What can hang from each mark:
K_425: K_748
K_40: K_107 K_666
K_995: K_107 K_377 K_750 K_887
K_887: K_955 K_995
K_666: K_748 K_933
K_568: K_748
K_6: K_40
K_570: K_40
K_107: K_441 K_995
K_750: K_933 K_995

Every row comes from one small tree of marks. Brackets hold a mark, then the marks that hang from it, in the order of their numbers. Every link used is in the known rows. Which tree was each row made from?
(in the rows, 128 means zero)
Known rows:
{K_40 {K_107 K_441 {K_995 {K_750 K_933} K_887}} K_666}: [ 97 160 102 178 190 141 106 112 132  36  88  77 167 104 102 106 140  93
  99 101 106 145 142]
{K_6 K_40}: [119 128 131 120 125 132 131 100 109 105 142 103 113 106 143 120  93 130
 131 102 133 141 123]
{K_40 {K_666 K_748}}: [128 138 129 158 152 136 121 127 143 121 140 121 164  73 116 111 143 137
 120 117  99 164 140]
{K_6 {K_40 K_107 {K_666 K_933}}}: [ 83 147 118 185 162 114 155  84 115  92 158  62 155  65 116 104 105 123
 107  78 138 165 152]
{K_6 {K_40 {K_107 {K_995 K_377 K_750}} {K_666 K_748}}}: [122 107 113 153 186 167 115  86 115  53 135  74 140  91 109 114 118 101
 111  62 111 178 133]
{K_107 K_441 {K_995 K_377 {K_750 K_933} K_887}}: [138 136 118 110 198 175  84 117 136  58  89 121 123 130 109 149 141  78
 111 102 114 152  99]
{K_6 {K_40 {K_107 K_441} {K_666 K_748 K_933}}}: [ 89 136 128 195 194  95 109  74 124  75 150  94 191  30 137  99 118 120
  97  73 113 187 150]
{K_995 K_107 K_377 {K_750 K_933}}: [124  92 117 106 201 158 105 133 126  92 121  71  77 111  61 189 129 101
  88  95 132 160 126]
{K_6 {K_40 {K_107 K_441 K_995} K_666}}: [ 93 146 108 171 135 118 127  70 110  40 111  86 163  97 144  79 124 102
 123  87 112 150 145]
{K_750 K_933 {K_995 {K_107 K_441} K_377}}: [113 100 120  77 194 153  98 114 127  39 116 122  83 100  94 154 142  75
  92 105 112 155 143]
{K_887 K_955 {K_995 {K_107 K_441} K_377 {K_750 K_933}}}: [153  87 120 135 160 128  84 157 162 104 117 160  94 120  63 165 145  58
  91 118 114 187 127]
{K_570 {K_40 K_666}}: [121 151 142 164 118 116 148 105 123 119 134  68 108 138 133 111 117 135
 131 109 112 148 150]
{K_425 K_748}: [135 128 122 117 137 129 117 124 121 117 124 136 145 120 158 150 114 140
 118 115 114 151 137]
{K_750 K_933 {K_995 {K_887 K_955}}}: [133 151 131  94 171 155 125 151 149  97 134 154  88 112  85 115 107  95
 103 129 130 144 143]
{K_750 K_933}: [116 131 130  99 142 142 104 130 139 122 132 123 122  94 106 110 135 138
 108 128 101 141 134]
{K_570 {K_40 {K_107 K_995} {K_666 K_933}}}: [101 141 128 189 148 115 131  83 123  86 126  62 144 125 126  98 156 117
 108  86 131 151 171]
{K_570 K_40}: [129 128 149 133 121 108 125 107 118 124 129  92  95 157 150 125 111 134
 132 112 126 133 141]
{K_40 {K_107 K_995} {K_666 K_748}}: [110 126 109 168 158 136 109 105 135  73 117 112 185  89 119  87 165 115
 115  99 105 147 159]
{K_666 K_933}: [124 129 134 148 158 129 120 125 136 140 143 130 149  91 116 140 149 131
 104 119 145 149 134]
{K_568 K_748}: [131 114 135 128 147 131 115 125 127 125 122 139 137 117 166 139 125 143
 128 111 114 153 149]
{K_570 {K_40 {K_107 {K_995 K_750}} {K_666 K_748 K_933}}}: [127 110 137 194 191 135  89  99 127  81 128  66 154 102 117 117 160 127
  85  80 119 176 169]
{K_570 {K_40 K_107 {K_666 K_748 K_933}}}: [102 131 143 197 183  91 119  91 132 110 152  68 157  89 130 108 131 133
 102  80 119 172 172]
{K_995 K_377}: [133 123 124 113 146 139 147 117 132 130 140 124 108 145 112 145 120 101
 138 107 127 142 111]

Write each row's tree:
[168 136 118 134 173 165 132 140 144 113 108 139  99 168  83 156 126  71
 124 105 157 151 104]	{K_107 {K_995 K_377 K_750 {K_887 K_955}}}
[158 138 119 111 185 177 113 142 153 108 111 135  95 142  65 141 131  79
 108 105 136 163 108]	{K_107 {K_995 K_377 {K_750 K_933} {K_887 K_955}}}
[137 108 122 163 107  81 102 146 155 113 110 183 129 123 113 143 150  72
 118 136 138 155 144]	{K_887 K_955 {K_995 {K_107 K_441}}}
[119 151 115 147 182  85 171 122 141 125 125 109  86 139  87 184  93  61
 136  89 191 147 123]	{K_995 K_107 K_377 {K_887 K_955}}
[128  80 119 117 138 166  73 161 136  82 117 108 106 102  91 172 153 105
  95 126 122 143 142]	{K_887 {K_995 K_107 {K_750 K_933}}}
[156 143 122 126 195 152  92 130 154  88  94 154 114 137  85 136 137  68
 104 108 120 172 102]	{K_107 K_441 {K_995 K_377 {K_750 K_933} {K_887 K_955}}}
[130 133 118 131 220 126 132 146 146 113 121  89  67 121  44 193  96  74
  97  91 168 169 121]	{K_995 K_107 K_377 {K_750 K_933} {K_887 K_955}}
[ 95 140 105 158 128 139 143  79 109  56 126  71 145 102 129  84 120 111
 127  84 125 143 149]	{K_6 {K_40 {K_107 K_995} K_666}}
[121 114 117 209 214 136  70 109 140  61 110 118 212  62 108 113 186 110
  72  95 105 182 153]	{K_40 {K_107 K_441 {K_995 K_750}} {K_666 K_748 K_933}}
[139 131 116  94 189 200 104 129 134  78 107 102 102 135  90 154 135  89
 115  99 129 144 104]	{K_107 {K_995 K_377 {K_750 K_933} K_887}}
[118 138 121 100 211 124 122 125 144  59 116 138  75 109  78 158 111  50
 100 101 144 162 138]	{K_750 K_933 {K_995 {K_107 K_441} K_377 {K_887 K_955}}}
[125 144 128 121 191 163 106 150 133 105 120  87 108 111  96 156 100 125
 104 118 130 137 117]	{K_995 {K_750 K_933} K_887}
[142 105 118 150 125  92 120 136 159 115 121 181 111 138 100 158 143  47
 127 117 137 168 128]	{K_887 K_955 {K_995 {K_107 K_441} K_377}}
[109 130 117 127 233 129 104 121 128  63 101  70  95 108  89 202 105  75
 101  87 147 156 112]	{K_995 {K_107 K_441} K_377 {K_750 K_933} K_887}
[139 135 119 172 217  90 136 134 138 102 104 110  92 146  80 204  95  54
 111  93 177 165 112]	{K_995 {K_107 K_441} K_377 K_750 {K_887 K_955}}
[116 100 118 143 112 108  92 130 133  76 105 142 138 115 143 159 157  84
 127 128 130 130 139]	{K_887 {K_995 {K_107 K_441}}}
[120 125 101 179 152 158 128 122 124  69 104  79 154 133  93 109 155 110
 104 109 119 138 152]	{K_40 {K_107 {K_995 K_750}} K_666}
[115 124 114  99 191 153 154 120 115  53 124  93  72 141 109 193 105  60
 130  92 177 122 133]	{K_750 {K_995 K_107 K_377 K_887}}
